What can hang from each mark:
noduso: nuri pogez zopefum
kifaz: pegunar
pegunar: kifaz zuvovo
nuri: noduso
pogez: noduso zuvovo
revab: zuvovo
zopefum: noduso zuvovo
zirirok: zuvovo
zuvovo: pegunar revab zirirok zopefum

Known rows, with every way that one mark hangs from another:
{revab {zuvovo pegunar zirirok zopefum}}: [ 0.82  3.55 -1.84  0.60  0.77  3.47 -0.31  0.46  1.83 -2.14 -1.66 -0.70
 -0.53  0.19  0.62  0.52  1.96 -0.27  0.20 -1.55  0.54  0.10 -1.04]
{revab {zuvovo {pegunar kifaz} zirirok}}: [-0.06  2.79 -1.78  0.11  0.11  1.88 -0.12  0.70  0.80 -2.22 -1.56  0.96
 -0.02  0.99  0.38 -0.47  2.30 -2.31 -0.16 -0.40  0.31  1.23  1.07]
{nuri {noduso pogez {zopefum {zuvovo revab zirirok}}}}: [-2.17 -0.73  1.14 -0.18 -0.36 -4.10 -0.55  0.87  0.24  0.70  2.46 -0.37
  0.89  1.04 -0.02  2.14 -0.94  3.85  1.17  2.79 -0.21 -1.46 -0.43]
{zopefum {noduso nuri pogez} {zuvovo pegunar revab zirirok}}: [-0.80 -4.07 -0.55  0.50 -0.35 -2.45 -0.15 -1.55  1.58  0.60  1.24 -3.27
 -0.22 -1.94  0.47  0.26 -0.37  0.25  1.57  2.33  0.44 -0.38  0.22]
{noduso nuri {pogez {zuvovo pegunar revab zirirok}} zopefum}: [-3.44 -0.78  0.75  0.62  0.88 -1.92  0.04  0.17  2.09  0.13  1.25  1.04
  0.84  0.24  0.04 -0.78 -1.62  3.04  2.10  1.67  0.17  1.36  0.48]
{kifaz pegunar}: [-1.06  3.37  1.92 -0.46 -0.11 -1.98  0.81 -0.10 -1.02  0.61  0.41  0.37
 -1.44  1.59 -0.11 -0.29  2.20  0.10  0.34 -0.28 -0.81  0.40  0.98]
{zirirok zuvovo}: [-2.19  1.51  1.05 -0.01 -0.56 -3.60  0.47  0.92 -1.24 -0.80 -1.93 -0.29
  0.40  2.79 -0.81 -1.20  0.23 -2.13 -0.48 -1.37 -0.39  2.01  1.01]
{zirirok {zuvovo pegunar zopefum}}: [-1.85  0.65 -1.23  0.16  0.39  1.38  0.26  0.96 -0.06 -0.52 -1.88  0.89
  0.65  0.35 -0.24 -0.76  0.37 -2.34 -0.94 -2.35  0.13  1.57  0.36]
{zuvovo zopefum}: [ 0.11  2.57  0.40 -0.76  0.29 -1.92 -0.33  1.01 -0.58 -0.43 -2.11  0.51
 -0.49  1.10  0.41 -0.46  0.39  1.12 -0.16 -1.32 -0.05  0.83 -0.19]
{zirirok {zuvovo {pegunar kifaz}}}: [-2.79  0.58 -1.05 -0.20 -0.27 -0.28  0.52  1.19 -1.26 -0.69 -1.69  2.68
  1.26  1.06 -0.48 -1.73  0.62 -4.34 -1.39 -1.28 -0.10  2.81  2.53]
{zirirok {zuvovo {pegunar kifaz} revab zopefum}}: [-1.02  0.60 -2.13  0.00  0.03  2.24  0.94  2.37 -1.03 -0.99 -0.67  1.15
  1.32 -1.15 -0.30 -1.40 -1.27 -2.31 -1.61 -1.64  0.23  0.07  0.72]
{pogez {zuvovo {pegunar kifaz} zopefum}}: [ 0.23  2.10 -0.29 -0.46  0.08  2.09  0.02  0.05 -0.24 -0.18 -3.95  2.76
 -0.33 -0.01  0.65 -1.31 -1.06 -0.81 -1.35 -2.29  0.22  0.70  0.24]
{zuvovo pegunar revab zirirok {zopefum noduso}}: [ 2.48 -1.25 -2.78  0.66  0.70  4.51  0.22 -0.68  0.89 -0.57  2.57 -3.11
 -0.77 -2.08  0.52  1.09  1.58  0.79 -0.44 -0.13  0.13 -1.97 -2.23]
{zopefum {noduso nuri {pogez {zuvovo {pegunar kifaz} zirirok}}}}: [-2.02 -3.30  1.55  0.17 -0.01 -2.55  0.20 -1.96  0.54  0.06  0.06  0.66
  0.22  0.31  0.49 -1.00 -0.50 -1.16  1.20  1.47  0.29  1.31  2.25]
{zuvovo {pegunar kifaz} revab zirirok zopefum}: [ 0.75  0.02 -3.32  0.17  0.64  4.36  0.65  1.56  0.03 -0.61  1.03  0.29
  0.28 -2.18  0.44  0.00  1.48 -0.97 -1.47  0.18 -0.07 -0.87 -0.14]
{zirirok {zuvovo {pegunar kifaz} revab {zopefum noduso}}}: [ 0.47 -2.12 -1.83  0.01 -0.21  2.70  0.73  0.91 -1.07 -1.07  0.60 -0.31
  1.21 -1.71 -0.36 -0.85 -1.52 -2.19 -1.40 -1.65  0.44 -0.59 -0.01]
{zirirok {zuvovo pegunar revab zopefum}}: [-0.47  1.35 -1.91  0.24  0.24  2.47  0.70  1.61 -0.27 -0.70 -0.76 -0.82
  0.46 -0.67 -0.18 -1.04 -0.76 -0.79 -1.10 -1.94  0.13 -0.10 -0.85]
{revab {zuvovo {pegunar kifaz} zirirok {zopefum {noduso pogez}}}}: [ 0.44 -0.88 -1.60  0.41  0.42  3.06 -0.61 -0.13  1.48 -2.02  0.48  0.48
  0.94 -0.87  1.09  0.65  0.30 -0.80 -0.04  0.14  0.99 -0.70 -0.06]
{nuri {noduso pogez {zopefum {zuvovo pegunar revab}}}}: [-2.40  0.38 -0.16 -0.67 -0.15 -3.15 -1.20  0.72  0.31  1.06  1.73  1.45
  0.96  0.41  0.49  1.08 -1.62  3.88  1.24  2.15  0.24 -0.35 -0.06]
{pogez {zuvovo {pegunar kifaz} revab zirirok zopefum}}: [ 1.53  1.22 -1.59  0.57  0.12  4.62  0.94  0.47  0.22 -0.50 -1.38 -0.02
 -0.51 -1.23  0.44 -0.37 -0.70 -0.48 -1.65 -1.03 -0.01 -1.62 -1.08]
{revab zuvovo}: [ 0.72  5.42  1.06 -0.52 -0.37 -2.95 -0.78  0.71  0.07 -2.27 -3.00 -0.50
 -0.90  2.84  0.35 -1.23 -0.04  0.71  0.94 -1.38  0.38  1.23 -0.21]
{pogez {noduso nuri} zuvovo}: [ 1.15  3.00  4.65 -0.85 -0.20 -5.61  0.35 -2.05 -1.02  0.19 -2.48 -0.20
 -2.46  3.53 -0.93 -1.23 -1.44  0.46  0.62 -1.88  0.02  1.07  1.67]
{kifaz {pegunar {zuvovo zirirok {zopefum {noduso pogez}}}}}: [ 0.49 -2.48  2.07  0.78  0.17  3.51  0.48 -1.67 -0.16  2.64  3.45  0.37
  0.04 -1.13 -0.37  1.86  1.22 -0.77 -0.37  1.17 -0.78 -1.67 -0.83]

Rows:
[-4.84 -3.03 -0.10  0.03  0.63 -4.10 -0.72  0.29  2.37  0.82 -0.04  1.93
  1.52 -0.32 -0.12  0.51  0.47  0.95  2.31  1.87  0.23  2.84  2.13]
{noduso nuri pogez {zopefum {zuvovo pegunar zirirok}}}
[-1.41  0.22 -2.47  0.07  0.30  0.86  0.17  0.45 -0.16 -0.32 -0.36  2.02
  0.18  0.44  0.22 -0.33  3.67 -3.14 -1.16  0.66 -0.41  2.10  2.27]
{zuvovo {pegunar kifaz} zirirok}
[ 1.37  0.17  0.49 -0.95 -0.27  1.07 -0.72  0.92 -2.12  1.41 -2.31  4.54
  1.11 -0.19 -0.64 -0.73 -0.73 -2.24 -1.31 -0.59 -0.23  1.45  1.06]
{pegunar kifaz {zuvovo zopefum}}
[ 2.04 -3.15 -2.42  0.15 -1.00  1.38  0.01 -1.05  0.04 -0.05  0.52 -2.41
 -0.40 -2.03  0.06  0.74  0.80 -2.03 -0.97  0.53  0.16 -1.28 -0.31]
{zopefum noduso {zuvovo {pegunar kifaz} revab zirirok}}
[ 2.49 -0.81 -0.74  0.07 -0.24  3.59  0.25  1.17 -1.56  1.10  0.25  1.67
  0.83 -1.42 -0.86 -0.03 -0.22 -1.94 -1.83  0.67 -0.53 -0.66 -0.50]
{pegunar kifaz {zuvovo revab zirirok zopefum}}
[ 0.99 -4.63  0.62  0.05 -0.25  2.04 -0.72 -0.49 -1.01  1.51  1.40  2.58
  1.77 -1.10 -0.24  0.69 -0.14 -2.50 -1.43  1.54 -0.23 -0.26  0.34]
{pegunar kifaz {zuvovo zirirok {zopefum {noduso pogez}}}}
[-1.51  2.17  3.27 -0.44 -0.11 -3.48 -0.34 -0.23 -0.69  0.57 -0.98  1.11
 -0.44  2.48  0.90  0.23 -2.34  3.06  0.53  0.66 -0.03 -1.16 -0.07]
{nuri {noduso {pogez {zuvovo zopefum}}}}
[ 3.25 -1.52  1.06  0.69  0.00  5.33  1.03 -1.46 -0.87  2.05  3.72 -1.62
 -0.98 -1.91 -1.03  1.67  1.08 -0.20 -0.44  0.30 -0.88 -2.89 -1.95]
{kifaz {pegunar {zuvovo revab zirirok {zopefum noduso}}}}
[ 2.29  0.45  0.48 -0.17  0.28  1.12  0.27 -1.33  0.42 -0.41 -1.81 -1.69
 -1.54 -1.21  0.40 -1.21 -2.59  1.89  1.11 -1.72  0.59 -0.77 -1.25]
{pogez {zuvovo pegunar revab {zopefum {noduso nuri}}}}
[ 1.47  1.16  0.94  0.76 -0.24  2.80  1.18 -0.51 -1.14  2.17  2.69 -0.63
 -1.08 -0.23 -1.04  0.58  2.04 -0.83 -0.47  1.02 -1.29 -1.22 -0.73]
{kifaz {pegunar {zuvovo revab zirirok}}}
[ 1.68 -2.00  1.49  0.87  0.06  4.11  0.63 -1.14 -0.36  2.32  4.90 -1.12
 -0.08 -1.95 -0.31  1.60  0.19  0.60 -0.46  1.53 -0.68 -3.05 -1.87]
{kifaz {pegunar {zuvovo revab zirirok {zopefum {noduso pogez}}}}}
[ 1.96  0.85  0.80  0.65  0.12  4.72  1.19  0.00 -0.78  2.18  2.41 -0.38
 -0.86 -1.49 -0.87  1.18  1.36 -0.04 -0.62  0.30 -1.11 -2.28 -1.47]
{kifaz {pegunar {zuvovo revab zirirok zopefum}}}
[ 2.10 -2.30 -3.10  0.27  0.41  4.85  0.44  0.17  0.03 -0.83  2.61 -1.13
  0.17 -2.73  0.46  0.55  1.05 -0.83 -1.18  0.07  0.19 -1.66 -0.68]
{zuvovo {pegunar kifaz} revab zirirok {zopefum noduso}}
[-3.33  1.17  2.03 -0.95  0.31 -5.67 -1.16  0.86 -0.62  0.43  2.07  2.86
  1.19  2.95  0.24  0.66 -0.52  4.02  1.74  2.04 -0.13  1.11  1.20]
{nuri {noduso pogez zopefum}}
[-0.26 -2.40  1.54 -0.49 -1.25 -6.05 -1.42 -1.31  0.03  0.55 -0.68 -1.60
  0.05  0.66  0.83  0.25 -1.38  0.53  0.10  0.93  0.39 -0.10 -0.42]
{zopefum {noduso pogez} zuvovo}
[ 0.39  1.16 -2.44 -0.74 -0.96 -0.92 -0.38  1.17 -0.54  0.18 -2.36  0.70
 -0.10 -1.19  0.30 -1.10 -0.46 -1.13 -1.11 -0.11  0.22  0.42  0.46]
{zopefum {zuvovo {pegunar kifaz} revab}}
[-0.06 -1.44  1.00 -0.02 -0.25 -1.27  0.43 -0.01 -0.88 -0.91 -0.72 -1.61
  0.52  0.86 -0.61 -0.06 -0.91 -1.62 -0.48 -2.26  0.05  0.16 -0.26]
{zirirok {zuvovo {zopefum noduso}}}
[ 1.48  0.71  1.21  0.19  0.78  0.40  0.42 -1.68  0.88  0.09  1.75 -0.71
 -1.39  0.96 -1.32  0.44 -0.37  1.96  0.56 -0.79  0.14  0.05  0.20]
{pogez {noduso nuri zopefum} {zuvovo pegunar revab zirirok}}
[-1.40 -1.84  2.18 -0.64  0.49 -4.93 -0.49 -0.40  0.12 -0.31  0.25  0.03
  0.26  0.11  0.75 -0.63 -1.30  1.78  1.96  0.41  0.46  0.95  0.84]
{zuvovo {zopefum {noduso nuri pogez}}}
[ 2.43  0.74 -0.24  0.56 -0.39  1.31 -0.28  0.10 -1.04  1.35  0.70 -0.84
 -0.41  0.58 -0.85 -0.16  1.11 -0.78 -0.82  1.06 -0.94  0.16 -1.47]
{pegunar {zuvovo revab zirirok}}
[-0.14  1.46  1.01 -1.10 -0.56 -4.09 -0.64  0.81 -0.82  0.31 -0.09  0.07
 -0.15  1.40 -0.54  1.34 -1.17  3.80  1.63  0.43 -0.15 -0.60 -0.20]
{nuri {noduso {zopefum {zuvovo revab}}}}
[-0.46 -0.44 -0.25  0.51  0.96  0.98 -0.43 -0.91  2.52 -1.93  0.27 -1.24
  0.11 -0.72  0.91  0.36  0.38  0.61  2.03  0.19  1.06 -0.03 -0.01]
{revab {zuvovo pegunar zirirok {zopefum {noduso nuri pogez}}}}
[ 0.05 -0.27 -0.64  0.07 -0.45 -2.15 -0.40  1.07  0.77 -0.22  0.06 -1.57
  0.23  0.25 -0.78  1.30  0.17  2.01  0.24  0.17 -0.25 -0.21 -1.25]
{noduso {zopefum {zuvovo revab zirirok}}}
[ 1.53 -2.78  0.25  0.14 -1.10 -2.75 -0.30 -1.84  0.21 -0.03 -1.20 -3.47
 -1.12  0.59 -0.32  1.56  1.31 -1.22  0.00 -0.05 -0.21 -0.52 -0.69]
{zopefum noduso {zuvovo zirirok}}
[-3.33  0.57  1.19 -0.16  0.65 -3.07 -0.49  0.30  1.46  0.27  0.13  2.02
  0.87  0.36  0.35 -1.82 -3.08  3.84  2.26  1.06  0.48  2.02  0.70]
{noduso nuri {pogez {zuvovo pegunar revab}} zopefum}
[ 0.37 -0.20 -2.75  0.06 -0.81  0.79  0.23  0.80  0.07 -0.08 -1.23 -0.81
 -0.24 -1.42  0.05  0.12  1.17 -1.93 -1.25  0.54 -0.10 -0.37  0.20]
{zopefum {zuvovo {pegunar kifaz} revab zirirok}}
[ 1.05  5.02 -1.31 -0.39  0.58  1.81 -0.88  0.78  1.22 -1.94 -2.95  0.64
 -0.51  0.51  0.96 -0.62  0.26  0.88  0.44 -2.17  0.91  0.78 -0.91]
{revab {zuvovo pegunar zopefum}}
[ 0.40 -2.44  1.13  0.11  0.66 -1.93  0.49 -1.08  0.36 -0.83  0.23 -2.15
 -0.87 -0.02 -0.36  0.82  1.52 -0.04  1.85 -0.14 -0.09  0.36  0.64]
{zuvovo zirirok {zopefum {noduso nuri}}}
[ 0.10 -0.32  2.65 -0.06 -0.72 -4.07 -0.94 -1.90 -0.04  0.10 -0.13 -0.94
 -0.41  2.08  0.95 -0.86 -2.03  1.41  0.05  0.43  0.21 -0.06 -0.83]
{zopefum {noduso {pogez zuvovo}}}
